Each row was made from one small tree. Brackets hold a mark, then the marks that hang from it, in the order of their numbers. Every link used is in the known rows. Write each row's tree.
Known rows:
{Z_952 Z_100 Z_520 Z_773}: [ 1.123  2.079  2.108  1.682  1.308 -2.503  0.623 -4.099 -1.342 -0.079
 -0.363  5.955  1.554  5.714 -1.744 -5.069 -2.750  0.044 -3.536  0.623
  7.504]
{Z_100 {Z_532 Z_952}}: [ 3.271  0.628 -1.874 -1.633 -1.080 -1.568 -0.351 -0.515 -0.863 -1.746
  1.114  4.096  0.990  1.664 -3.381 -4.807 -1.651 -0.164 -1.520  3.470
  4.615]
{Z_952 {Z_773 Z_412 Z_532}}: [ 2.610  2.278  1.068  1.376 -0.781 -2.873 -0.369 -2.724 -1.557 -0.644
  0.739  6.226  0.956  0.989 -2.620 -4.662 -0.669  1.070 -0.814  2.214
  7.126]
{Z_412 {Z_100 Z_532} Z_520 {Z_952 Z_773}}: [ 6.977 -2.886  1.930 -0.185  0.476  0.169 -0.261 -0.266  0.059 -1.920
  0.596  1.035 -1.657  4.413 -4.941 -3.739 -3.782  1.349  0.542  0.951
  5.074]
{Z_532 Z_412 Z_952}: [ 0.885  1.549 -1.343 -2.045 -1.122 -3.271 -1.947 -0.592 -1.665 -1.994
  0.800  3.977 -0.279  1.893 -2.397 -2.789 -1.407 -0.150 -0.557  4.908
  3.660]
{Z_952 {Z_100 Z_532} Z_520}: [ 4.002  1.285 -0.194  0.631  0.173 -0.762  1.083 -3.776 -0.752 -0.745
 -0.186  5.762  1.889  3.973 -3.624 -6.052 -2.600  0.344 -3.108  1.415
  5.891]
{Z_532 {Z_952 Z_520 {Z_773 Z_412}}}: [ 0.058  2.279  2.061  1.081 -0.513 -3.698 -1.128 -3.874 -2.010 -0.220
  2.859  6.010  1.043  5.766 -2.396 -4.897 -3.197  0.125 -1.924  0.798
  6.102]
{Z_532 {Z_412 Z_520 Z_952}}: [ 4.072 -1.080 -0.079 -0.423  0.625 -0.718 -1.137  0.383 -1.651 -1.460
 -0.275  1.590 -2.116  3.030 -4.042 -1.454 -2.258  1.491  1.315  3.491
  3.494]
{Z_412 Z_520 Z_532 {Z_952 Z_100 Z_773}}: [ 4.856 -1.440  1.508  0.134  1.831 -1.427  0.621 -0.173 -0.821 -0.080
  0.061  1.928 -0.024  4.549 -3.274 -4.506 -3.206  1.942 -0.524  1.067
  6.965]
{Z_100 {Z_773 {Z_532 Z_952}}}: [ 1.071  1.475 -0.969 -1.039 -1.806 -2.526 -0.533 -0.519 -0.604  0.573
  0.478  4.835 -0.016  3.662 -2.248 -4.287 -1.448  0.596 -0.598  2.705
  6.452]
{Z_952 Z_100 {Z_773 Z_532}}: [ 2.735  1.578  0.469  0.752  0.004 -3.069  0.943 -2.678 -1.016 -0.675
 -1.089  6.093  1.527  2.520 -1.963 -5.700 -0.827  0.847 -2.049  2.277
  8.531]
{Z_520 Z_100 {Z_532 Z_412 Z_952}}: [ 0.176 -1.124 -0.763  0.271 -2.014 -2.518 -2.138 -0.838 -2.006 -2.215
 -1.273  3.424  0.827  1.631 -2.484 -4.175 -0.199  0.389 -0.307  5.603
  3.376]
{Z_952 Z_100 {Z_773 Z_412 Z_532}}: [ 2.689  2.114  1.160  1.725 -0.298 -3.515 -0.301 -4.426 -1.057 -1.122
  0.223  7.277  2.149  2.168 -2.991 -6.366 -1.207  1.485 -1.934  1.470
  8.435]
{Z_773 {Z_412 Z_100} Z_532}: [ 4.130 -0.345  0.725 -0.046 -1.404 -0.745 -1.761 -2.993 -1.051 -1.918
  1.462  4.084 -0.025 -0.090 -4.209 -4.259 -0.789  1.589  0.103  1.923
  5.748]
{Z_773 {Z_532 {Z_412 Z_100 Z_520} Z_952}}: [ 4.202 -1.788 -0.253 -1.926 -2.649 -2.306 -1.332  0.253 -1.759 -1.074
  1.987  2.615 -2.401  3.623 -3.331 -3.151 -1.986  1.685  1.911  4.668
  5.263]
{Z_100 Z_532}: [ 4.213  0.922 -1.270 -0.359 -0.239 -0.267  0.309 -0.972 -0.882 -1.691
 -0.239  4.232  0.936  0.030 -3.564 -3.916 -1.164  0.005 -1.861  3.142
  4.545]
{Z_952 {Z_100 {Z_773 Z_412 Z_532}} Z_520}: [ 1.810  2.501  1.189  2.358 -0.901 -2.135 -0.265 -5.571 -0.400  1.149
  0.234  7.834  1.460  5.540 -3.328 -6.023 -2.667  1.855 -1.987  0.102
  7.533]
{Z_773 {Z_412 {Z_100 Z_532}}}: [ 5.143 -0.325  0.502  0.007 -0.619 -0.121 -2.060 -3.235 -0.122 -2.968
  1.657  4.138  0.531 -0.029 -5.040 -4.419 -2.020  0.820 -1.081  1.668
  4.198]
{Z_100 {Z_532 {Z_952 Z_520}} Z_773}: [ 1.925  1.908 -0.255 -0.223 -1.481 -1.852  0.014 -1.718 -0.184  0.821
  1.147  5.324  0.284  6.468 -2.875 -4.994 -3.805 -0.206 -2.154  1.489
  4.811]
{Z_952 {Z_100 Z_532 Z_773}}: [ 2.977  1.779 -0.840  0.572  0.339 -1.034 -0.329 -2.797  0.747 -0.975
 -1.295  6.091  1.704  3.322 -3.510 -5.309 -2.201  0.655 -3.356  1.167
  6.093]
{Z_773 {Z_412 Z_100 Z_520 Z_952} Z_532}: [ 6.537 -3.415  1.393  0.045 -0.679  0.378 -1.522 -1.795 -0.975 -1.434
  1.967  1.607 -1.812  2.670 -5.735 -4.018 -2.515  2.927  2.358  0.949
  5.578]
{Z_532 {Z_412 {Z_520 Z_100} {Z_952 Z_773}}}: [ 2.557 -1.487  1.819  2.127  0.722 -1.784 -2.080 -1.033 -1.461 -1.718
 -1.345  2.188 -1.013  4.186 -2.741 -2.752 -2.633  1.380 -0.376  3.213
  4.130]
{Z_520 Z_100 {Z_532 Z_412 {Z_952 Z_773}}}: [-0.362 -0.211  0.673  1.262 -1.805 -4.048 -1.782 -1.039 -1.747 -1.903
 -1.402  4.092  0.879  2.977 -1.605 -4.347 -0.803  0.076 -0.629  5.061
  4.488]

Write each row's tree:
[-0.406  2.604  0.278 -0.087 -0.929 -3.933 -1.640 -3.502 -0.589  0.136
  0.145  6.301  0.378  7.723 -2.173 -4.291 -3.843  0.290 -2.165  2.093
  5.357] : {Z_532 Z_412 {Z_952 {Z_100 Z_773} Z_520}}
[ 3.909 -0.547  1.993  2.275  0.320 -0.750 -0.210 -2.924 -0.546 -1.100
 -1.122  3.277  0.923  4.542 -3.392 -5.704 -3.486  0.410 -1.982  1.308
  4.113] : {Z_412 {Z_952 {Z_520 {Z_100 Z_532}} Z_773}}
[ 3.408 -0.466  0.489  2.461 -0.107  0.010 -3.183 -3.659  0.716 -2.047
 -0.943  4.161  1.334  2.212 -4.973 -5.422 -2.912  1.582 -1.727  0.826
  3.288] : {Z_520 {Z_100 Z_532 {Z_773 {Z_412 Z_952}}}}
[ 2.088 -2.224 -0.667 -0.333 -0.855 -0.996  0.768  1.036 -2.588 -0.091
  0.898  2.630 -0.402  4.330 -3.295 -3.718 -0.829  0.899  0.702  3.050
  6.127] : {Z_412 {Z_520 {Z_532 Z_952}}}
[ 5.287 -1.127 -0.079  0.785  0.901  0.108 -0.160 -1.433  0.719 -0.522
 -1.050  3.660 -0.103  6.137 -5.130 -5.012 -3.775  2.071 -1.066  0.312
  5.896] : {Z_412 Z_520 {Z_952 {Z_100 Z_532 Z_773}}}
[ 1.028 -0.735 -0.087  1.562 -1.054 -1.318 -1.663 -1.220 -1.863 -2.185
 -2.652  3.540  0.786  0.100 -2.578 -3.206  0.580  0.541 -0.764  5.155
  3.165] : {Z_520 Z_100 {Z_532 Z_412}}
[ 2.921 -1.100 -0.916 -1.462  0.232 -1.610  0.135 -0.019 -1.544  0.350
  2.052  3.027  0.629  4.035 -2.647 -4.955 -2.294  1.515 -1.208  2.535
  6.932] : {Z_412 Z_520 {Z_532 {Z_952 Z_100}}}
[ 0.826  0.911  1.118  2.643 -1.112 -0.632 -0.276 -3.386 -0.790  1.374
 -1.491  5.315  0.800  4.837 -1.426 -4.747 -1.687  0.812 -2.342  1.741
  5.884] : {Z_952 {Z_520 {Z_100 {Z_773 Z_532}}}}
[ 6.276 -1.416  1.630 -0.708  0.028 -0.824 -0.862 -1.190  0.725 -2.896
 -0.177  1.513 -0.680  2.454 -4.735 -4.189 -3.084  0.429 -0.075  1.320
  4.399] : {Z_412 {Z_100 Z_532} {Z_952 Z_773}}
[ 3.402  0.346  0.700  0.942 -0.827 -2.778 -0.681 -1.636 -1.510 -0.998
  3.248  5.691  0.636  4.483 -3.688 -5.270 -3.257  1.182 -1.149  1.857
  6.445] : {Z_100 {Z_532 {Z_952 {Z_773 {Z_412 Z_520}}}}}
[ 4.861  0.502 -0.948  0.033 -0.702 -0.954 -0.046  0.184 -1.433 -1.481
  0.167  4.126 -1.025  1.713 -3.483 -2.518 -2.179  1.042 -0.445  4.498
  3.843] : {Z_100 {Z_532 {Z_412 Z_520}}}
[ 3.812 -2.531  1.938  1.511  1.237 -0.320 -0.750  0.263 -1.209 -0.005
 -0.275  0.676 -0.189  3.244 -2.379 -3.691 -2.686  1.775 -0.629  2.116
  5.231] : {Z_412 {Z_520 Z_100} Z_532 {Z_952 Z_773}}
[ 3.826 -0.018  0.128  1.365 -0.774 -0.754 -0.067 -1.592 -2.233  0.029
  1.686  4.965 -0.119  1.582 -3.600 -3.909 -0.939  2.276  0.064  2.205
  6.794] : {Z_773 {Z_412 Z_520} Z_532}
[ 2.738 -0.628  2.510  1.198  0.126 -1.417  1.482 -0.964 -1.540 -0.038
 -1.117  2.379 -0.242  5.414 -3.593 -4.035 -1.976  0.443  0.896  1.099
  5.218] : {Z_412 {Z_952 {Z_520 Z_532} Z_773}}
[ 3.185 -0.609 -0.669  0.323 -1.161 -2.541 -0.555 -2.915 -2.023 -0.353
  2.646  5.961  1.066  4.178 -3.833 -6.518 -1.855  2.444 -0.562  1.938
  8.386] : {Z_773 {Z_412 Z_520} {Z_532 {Z_952 Z_100}}}
[ 4.134  1.246  1.291  1.465 -0.344 -0.403 -0.961 -3.534  0.333 -0.249
  0.664  4.810  0.165  5.248 -5.449 -4.686 -4.373  1.337 -0.616 -0.404
  3.687] : {Z_100 Z_532 {Z_773 {Z_412 {Z_952 Z_520}}}}
[ 1.062 -0.732  0.415 -1.278 -2.250 -2.699 -2.490 -0.268 -0.134 -1.548
 -0.294  2.952 -1.367  4.338 -3.497 -2.635 -1.912  0.498  1.257  3.579
  3.854] : {Z_520 {Z_532 {Z_412 {Z_100 Z_773}} Z_952}}
[-0.385 -0.395 -0.154  1.381 -0.802 -2.132 -3.236 -1.205 -1.275 -0.229
 -0.112  4.145 -0.617  5.719 -1.733 -2.842 -2.578  1.138 -1.653  3.810
  4.410] : {Z_532 {Z_412 {Z_520 {Z_100 Z_773}}} Z_952}
[ 4.195 -1.042  3.016  0.661  0.404 -0.960 -1.343 -1.327 -1.092 -0.429
  2.964  2.720 -0.757  2.799 -3.135 -3.192 -2.983  1.864 -0.240  1.126
  6.178] : {Z_952 {Z_773 {Z_412 Z_100 Z_520 Z_532}}}
[ 1.172  0.484 -0.086  1.936 -0.768 -0.746 -1.179 -2.162 -0.312  0.249
 -1.875  4.968  1.013  1.903 -1.597 -4.510 -0.523  1.062 -2.303  2.760
  6.012] : {Z_520 {Z_100 {Z_773 Z_532}}}
[ 0.935  2.743  0.039 -0.641 -2.896 -3.751 -0.619 -1.308 -1.059  1.300
  0.685  5.880 -1.113  5.977 -1.916 -3.637 -2.957  0.464  0.110  3.586
  5.066] : {Z_100 {Z_773 {Z_532 Z_412 {Z_952 Z_520}}}}
[ 4.566 -0.953  2.600  1.589 -0.795 -1.543 -0.861 -2.453 -1.499 -0.683
  2.112  4.332 -0.971  3.499 -3.370 -4.226 -2.126  2.073  0.280  1.197
  7.598] : {Z_952 {Z_773 {Z_412 Z_100 Z_520} Z_532}}
[-0.731  1.462  2.097  3.907  0.165 -0.707 -2.708 -5.659 -0.997  0.189
 -0.002  5.991  1.482  4.915 -2.407 -4.436 -2.842  1.023 -3.465  0.355
  4.726] : {Z_952 {Z_520 {Z_100 {Z_773 Z_412}}}}
